Known rows, with every step that occurs
derut-suvi-vivu-tudagus-rute: [-0.28  1.12 -0.48  1.08  1.60 -0.24 -4.98 -0.33  0.57 -1.76 -0.41  0.44
  0.65 -0.21  1.25  1.92  1.19  2.33  2.52 -2.00 -3.96 -2.45 -0.95 -0.06]
derut-suvi-vivu-fadu: [-1.72  0.20 -1.23 -0.88  1.41  1.24  0.87 -0.87  2.40 -2.64  0.22  1.86
  0.70 -0.35  1.40  1.78  1.07  1.04  1.49 -1.61 -3.41 -1.47 -0.70  0.43]
vivu-bulon: [-0.89  1.08 -1.30 -1.97  3.46  0.94  0.64 -0.57  0.68 -3.12  0.49  1.94
 -0.13  0.21  0.74  1.49  2.54 -0.23  0.57 -0.16 -0.60 -0.93  0.65 -0.01]
suvi-vivu-fadu-derut-tudagus: [-1.47 -0.14  0.42 -0.81 -0.89 -0.41  0.84 -0.40 -0.78 -2.57  0.64  3.48
 -1.19  0.52  1.43  0.58  1.63  2.50  1.54 -0.58 -1.11 -1.51 -1.46 -0.93]
bulon-tudagus: [ 0.06  0.39 -0.76 -1.58  2.39  1.02  2.54  3.03  0.78 -1.19 -0.25  0.81
  0.65  0.22 -0.34  1.16  1.88 -0.31  0.56 -0.97 -1.83 -0.77 -1.45  0.33]
derut-suvi-vivu-bulon-tudagus: [-0.81  1.47 -1.00  0.08  0.25  1.29 -3.14  2.59  2.27 -3.66 -0.50  1.92
  0.62 -1.69  3.06  0.54  0.81  0.92  0.50 -2.03 -2.76 -2.81 -0.91  0.30]
gufa-derut: [-0.84  0.01 -1.06 -1.92  2.91  0.85  1.67 -2.09  2.10 -1.73  1.25  1.02
  0.70  1.03 -1.14  1.20  2.77 -1.16  0.73 -0.03 -2.34 -0.09 -1.77 -0.54]
vivu-fadu-derut-tudagus-rute: [-0.13  0.06  0.98 -0.53 -0.57 -2.00  2.78  0.80 -2.49 -0.87  0.84  2.81
 -0.82  0.00  0.35  1.11  2.23  2.17  2.06 -0.38 -0.46 -0.73 -2.14 -0.58]
fadu-derut-suvi: [ 0.20  0.42 -1.68 -1.81  0.98  0.49  0.15 -1.50 -1.28 -1.72  0.27  0.30
  2.64 -2.54 -0.87 -0.04  0.42  1.67  1.17 -0.57 -3.76 -0.68 -2.19 -0.58]
tudagus-fadu-derut-suvi-vivu-bulon: [-0.92 -0.72 -1.02 -1.91 -2.72  0.26 -5.11 -2.02 -0.69 -3.79 -0.47  1.90
  2.07 -1.49  1.70  0.46  0.61  3.71  2.14 -0.97 -3.10 -2.73 -0.17  0.48]
fadu-derut-suvi-vivu-gufa-tudagus-rute: [-0.54  0.73  0.20  1.15 -3.02 -1.66 -1.89 -2.55 -1.73 -2.28 -1.09 -0.18
  0.72 -0.16  0.90 -0.12  1.32  4.47  1.11 -1.05 -3.45 -3.32  0.66 -1.61]
vivu-tudagus: [-0.51  0.32 -1.15 -1.59  4.78  1.09 -0.74 -1.16 -0.40 -1.88 -0.42  0.99
 -0.43  0.83 -1.74  1.30  2.63 -0.49  0.56 -0.46 -0.71 -0.52  0.12 -0.10]
fadu-derut-suvi-vivu-tudagus-gufa: [ 0.04 -0.48 -1.47  1.48  0.20  0.79 -5.49 -3.28 -2.34 -1.77  0.66  0.20
  1.97 -0.70  1.55 -0.23  0.82  3.09  2.07 -0.50 -2.82 -1.98  0.67 -1.02]
derut-tudagus-fadu-vivu-gufa: [-0.03 -0.87  0.77 -2.08 -0.29 -0.48  0.93 -0.31 -0.17 -1.99 -2.37  1.23
 -3.60  1.96 -1.87  1.45  1.91 -0.16  1.82  1.23 -0.94 -4.64 -3.01  0.89]
suvi-vivu: [-0.96  0.67 -0.90 -1.25  1.85  1.10  0.24 -0.36  1.65 -2.36  0.49  1.15
  0.60  1.76  1.33  2.21  1.79  1.42  2.04 -0.85 -3.47 -1.79 -0.39 -0.16]
vivu-fadu: [-1.17 -0.36 -1.11 -2.32  3.73  1.12  4.55 -0.49  0.85 -1.88  0.52  2.15
 -0.07  1.36 -0.57  2.06  2.56 -0.49  0.74 -0.41 -0.46  0.25  0.25  0.35]
suvi-vivu-tudagus-fadu: [-1.17 -1.49 -0.35 -2.03  0.96  0.77 -4.16 -1.67  0.29 -2.42 -1.27  1.37
 -0.14  2.31 -0.67  2.20  2.35  2.04  2.27 -1.02 -1.91 -2.10  0.74  0.92]
fadu-derut-tudagus: [-0.12  0.56  0.03 -1.56  0.29 -0.59  0.85 -0.36 -1.94 -1.53  0.27  1.67
 -0.44 -1.09 -0.53 -0.17  1.46  1.55  1.42  0.36 -2.05 -1.05 -3.08 -0.83]
suvi-vivu-bulon: [-1.50  1.28 -0.92 -1.01  1.81  1.05 -1.76 -0.50  1.57 -3.87  0.58  2.56
 -0.20  1.27  2.76  1.82  2.11  1.05  1.18 -0.90 -1.57 -2.13  1.07 -0.13]
derut-tudagus-suvi-vivu: [-1.61  0.77  0.56  2.38  0.14 -0.07 -0.46  0.22  1.01 -2.19  0.88  1.69
 -1.51 -0.06  2.78  2.15  2.35  3.54  1.86  0.48 -4.03 -2.86 -2.28 -0.98]
bulon-tudagus-derut-suvi: [ 0.98 -0.22 -1.01 -0.78 -0.10  0.61  2.89  1.34  0.51 -1.45 -2.29 -0.13
  1.64 -2.43  1.56  0.56  1.03  2.35 -0.35 -1.06 -4.13 -1.21 -4.37  0.39]
tudagus-fadu-vivu: [ 0.25 -0.97 -0.16 -3.40  1.83  0.64  0.50 -0.53  0.33 -1.33 -1.23  1.25
 -0.66  2.06 -1.24  2.77  1.75 -0.31  2.69 -0.12 -2.28 -2.95 -2.76  1.23]
bulon-tudagus-rute: [ 0.75  0.68  0.09 -0.45  1.30 -0.40  2.44  4.18 -0.06 -0.25  0.06  0.56
  1.03  0.96  0.56  2.19  2.24  0.84  1.65 -1.45 -2.21 -1.13 -1.51  0.30]
tudagus-gufa: [-0.15 -0.47 -1.30 -0.38  2.28  1.23  2.28 -1.57 -0.03 -0.52  1.04 -0.11
  0.90  1.29  0.98  1.83  2.38  0.60  2.35  0.99 -2.15 -0.81  0.59  0.24]
fadu-derut: [ 0.09  0.22 -1.27 -2.48  1.69  0.36  1.63 -1.06 -2.04 -1.60  0.86  0.83
  2.00  0.28 -1.00  0.70  1.63  1.56  1.06 -0.09 -1.88 -0.34 -0.81 -0.94]
tudagus-gufa-derut-suvi: [-0.42 -0.64 -1.72  0.41  1.44  1.08 -0.05 -3.70  1.94 -0.84  1.35 -0.49
  1.64 -1.25  0.69  0.39  1.84 -0.43  1.78  0.47 -4.02 -0.48 -1.99 -0.16]

Rows
[ 0.46 -0.31 -1.30 -0.75  2.40  0.31 -0.65 -2.98 -0.68 -2.04 -2.33 -0.07
  0.72 -2.00  0.18  0.59  1.73  2.19 -0.33 -0.62 -3.06 -0.86 -2.77  0.00] | vivu-tudagus-derut-suvi
[-1.03  0.83 -1.69 -0.33  0.26  1.09 -0.30 -1.05  1.56 -3.10 -0.50 -0.07
  0.79  0.40  0.44  1.10  1.08  1.62  0.91 -0.41 -3.74 -3.26  0.24 -0.18] | derut-suvi-vivu-gufa
[ 0.55 -1.63 -0.86 -2.55 -2.12  0.06 -0.74  1.58 -1.37 -1.10 -1.32  0.26
  2.88 -2.45 -1.52 -0.21  0.51  2.31  1.42 -1.23 -3.41 -1.37 -2.55  0.96] | bulon-tudagus-fadu-derut-suvi
[-2.08  0.24  0.34  1.85  0.85  0.33 -0.10 -2.49  1.24 -2.30 -0.27  0.98
 -0.71  0.91  2.39  2.01  3.00  3.74  0.85 -0.50 -3.77 -2.28  0.46 -1.35] | gufa-tudagus-suvi-vivu
[ 0.06 -1.23 -0.60 -2.77  1.20  0.49  1.52 -0.99 -0.32 -2.00 -1.62  0.55
 -1.21  3.55 -2.30  2.43  2.18 -0.35  1.41  0.87 -0.71 -4.00 -0.59  0.92] | tudagus-fadu-vivu-gufa
[-1.19 -1.35 -1.03  1.71 -0.71  1.37 -0.02 -0.16  3.09 -1.44  1.26  1.62
  0.97  0.10  3.08  0.48  1.87  0.13  1.08 -1.15 -2.30 -1.10 -0.95 -0.08] | bulon-tudagus-gufa-derut-suvi-vivu-fadu
[-0.95  0.14 -0.96  1.13  4.49  0.69 -0.58 -1.38 -1.11 -1.75  0.66  0.77
 -0.08  0.35 -0.63  1.94  3.29  1.57 -0.07  0.24 -1.02 -0.98  0.62 -1.01] | vivu-tudagus-suvi
[ 0.16 -1.13 -0.91 -2.23 -2.13 -0.02 -2.76  1.34 -1.64 -2.62 -1.20  1.49
  2.19 -2.98 -0.14 -0.61  0.74  1.96  0.62 -1.17 -1.56 -1.67 -1.20  0.88] | vivu-bulon-tudagus-fadu-derut-suvi
[ 0.07 -1.66 -1.03 -2.46  0.22  0.00 -4.18 -2.67 -2.73 -1.76 -1.39  0.39
  1.79 -1.85 -2.85 -0.14  1.16  2.25  1.49 -0.77 -2.35 -1.07 -1.12  0.56] | vivu-tudagus-fadu-derut-suvi
[-0.90  0.74 -0.59  1.50  2.18  0.95  0.83  2.79 -0.07 -2.59  0.84  1.91
  0.20 -0.62  2.23  1.50  2.87  1.30 -0.94 -0.15 -0.18 -1.61  0.47 -0.65] | vivu-bulon-tudagus-suvi
[ 0.56 -1.20 -0.16 -2.22  0.21  0.51  1.79  2.54 -0.38 -1.57 -2.26  0.73
 -1.14  3.08 -1.99  1.77  1.88 -0.82  0.50  0.08  0.09 -4.20 -1.11  0.99] | bulon-tudagus-fadu-vivu-gufa
[-0.78 -0.13 -0.05  0.01 -1.35  0.07 -0.15 -4.08  1.62 -2.60 -3.14  0.13
 -0.01 -1.56  3.12  0.66  1.47  4.47  0.61 -1.33 -5.77 -2.11 -2.87 -0.35] | gufa-tudagus-derut-suvi-vivu
[-1.00  0.87 -1.34 -0.65  0.98  1.25 -1.37 -0.72  2.33 -2.41 -0.07  0.52
  1.34 -1.10  1.43  1.56  0.61  1.59  2.21 -1.32 -5.43 -2.15 -1.83  0.11] | derut-suvi-vivu
[-1.90  1.09 -0.87  1.75  1.44  0.88 -1.54 -0.70  0.85 -3.69  1.58  2.29
  0.08  0.99  3.82  2.64  2.76  3.03  0.69  0.00 -1.78 -2.60  1.53 -1.13] | tudagus-suvi-vivu-bulon
[ 0.86 -1.22  0.43 -2.84  1.09  0.76  0.62  2.84  0.43 -0.94 -1.81  1.31
 -0.73  1.91 -0.97  2.09  1.42 -0.64  1.81 -0.88 -1.44 -3.08 -3.25  1.48] | bulon-tudagus-fadu-vivu
[-1.63  0.20 -1.26 -0.43  0.62  0.81  0.43 -2.43  2.35 -3.17  1.01  0.83
  0.13  3.50 -0.12  1.36  2.86  0.21  0.04  0.26 -1.61 -2.33  0.70 -1.28] | suvi-vivu-gufa-derut
[-0.71  0.46  1.21  0.43 -2.04 -1.77  0.51  0.89 -1.64 -1.54  1.03  3.22
 -0.87  0.96  2.33  1.57  1.78  3.72  2.66 -0.91 -1.46 -1.89 -1.63 -0.85] | suvi-vivu-fadu-derut-tudagus-rute
[-0.99  0.23 -0.73  2.66 -0.26  0.70  1.59  2.45  0.23 -2.47  0.34  0.53
  0.54  2.32  1.64  1.97  2.62  2.96 -0.76  0.15 -1.49 -3.56  1.68 -1.26] | bulon-tudagus-suvi-vivu-gufa
[-1.58 -0.87 -0.04 -0.22 -0.92  0.15  1.86 -4.11  1.80 -2.83 -2.94  1.49
 -0.73 -0.98  3.31  0.91  2.11  3.90 -0.05 -1.57 -3.79 -1.40 -1.68 -0.17] | gufa-tudagus-derut-suvi-vivu-fadu
[ 0.36  1.48 -0.23 -1.40  3.46  1.14 -0.14  3.21  0.38 -2.83 -0.63  2.75
 -1.73  0.94  1.33  1.08  1.52 -2.07 -0.12 -1.08  0.73 -3.22 -1.91  0.03] | fadu-vivu-bulon-tudagus
[-0.09 -0.82  1.13 -2.53  0.39 -0.22 -0.26  0.15  0.48 -1.28 -1.92  1.80
 -3.14  0.73 -0.73  1.88  1.54 -0.18  3.08  0.24 -2.47 -3.68 -5.18  1.39] | derut-tudagus-fadu-vivu
[-0.73  0.30  0.25  1.25 -0.07 -0.82  1.10 -0.48 -2.49 -1.42  1.19  1.51
 -0.04 -1.63  0.60  0.60  2.20  3.63  0.88  1.18 -2.40 -1.53 -2.66 -1.80] | fadu-derut-tudagus-suvi
[ 0.12 -0.61 -0.75  0.55  4.45  1.12 -2.73 -3.57 -0.03 -0.98  0.70  1.11
 -1.60  2.68 -0.04  1.02  2.75 -2.50  0.98  0.56  0.24 -2.11 -1.40 -0.86] | fadu-vivu-tudagus-gufa-derut
[-1.26  0.22 -0.39 -0.55  0.82 -0.29  2.00 -1.73  1.49 -2.31  0.23  1.06
 -2.27  0.88 -1.62 -0.05  3.07 -0.98 -0.19  1.35 -0.99 -1.60 -2.06 -0.86] | vivu-gufa-derut-tudagus
[-0.86 -1.82  0.38 -3.28 -1.13 -0.63 -0.03 -3.65 -1.98 -1.48 -1.86  0.67
  0.50  0.15 -1.92  0.12  2.41  2.84  1.54 -0.43 -2.16 -0.73 -0.07  0.12] | gufa-tudagus-fadu-derut
[ 1.28  0.83 -0.49 -0.45  0.98  0.53  0.06  1.45  0.08 -2.90 -2.70  1.80
 -0.50 -2.04  3.38  0.45  0.75  0.55 -0.96 -1.10 -1.64 -3.62 -4.89  0.08] | fadu-vivu-bulon-tudagus-derut-suvi
[-0.36  0.53 -1.40 -0.25  1.21  0.58 -5.43 -2.21 -1.62 -2.72 -0.18  0.96
  1.64 -1.29  0.02 -0.23  0.52  2.56  1.05 -1.55 -2.95 -1.81 -0.81 -1.19] | fadu-derut-suvi-vivu-tudagus
[-2.46 -0.76  0.32  1.59 -0.38 -0.21  1.19 -3.29 -1.41 -2.64  0.59  2.48
  0.00  1.04  2.18  0.99  3.07  4.63 -0.12 -0.63 -1.15 -1.26  1.81 -2.30] | gufa-tudagus-suvi-vivu-fadu-derut
[-1.32  0.22 -0.63 -1.44  2.09  0.32  2.96 -2.85  0.15 -2.32 -1.81  0.11
 -1.61  1.49 -1.75  0.42  3.23  0.28 -0.50  0.44 -0.98 -1.65  1.76 -0.50] | vivu-gufa-tudagus
[-1.41  0.41 -0.71  1.61  1.56  0.86  0.43 -0.57  0.84 -2.32  1.48  1.00
  0.96  1.46  2.45  3.04  2.46  3.45  1.43 -0.03 -3.78 -2.36  0.02 -1.11] | tudagus-suvi-vivu
[-0.51  0.72  0.23 -0.57  1.75 -0.12  1.14 -1.42  1.25 -2.33 -0.38  1.63
 -3.76  1.91 -1.29  0.27  2.32 -2.48 -0.01  1.20 -0.49 -3.67 -4.08 -1.08] | fadu-vivu-gufa-derut-tudagus
[-1.93 -1.54  0.36 -0.91 -3.17 -0.60 -1.49 -2.27  2.30 -2.88 -0.75  1.44
 -2.19  2.40 -0.63  0.95  2.96  1.48  1.51  0.86 -2.32 -3.21 -1.47  0.16] | suvi-vivu-gufa-derut-tudagus-fadu
[-1.03  0.71 -1.15 -0.71  0.98  0.95  1.26 -0.76  0.89 -2.95  0.00  0.56
  0.16  3.12  0.23  1.79  2.20  1.44  0.74  0.17 -1.88 -2.79  1.82 -0.58] | suvi-vivu-gufa
[-1.68  0.07 -0.20  2.34  0.38 -0.49  2.13 -1.98  0.92 -2.23  1.18  1.05
 -1.93  0.37 -0.40  0.62  3.79  0.87 -0.87  2.16 -1.32 -2.11 -1.67 -1.82] | vivu-gufa-derut-tudagus-suvi
[-1.05 -0.40  0.03 -0.18 -1.37 -0.28  2.49 -4.11  0.38 -3.14 -3.09  0.13
 -1.29  2.46  2.07  0.97  3.09  4.14 -0.84  0.17 -2.26 -2.65  0.68 -1.12] | suvi-vivu-gufa-tudagus-derut
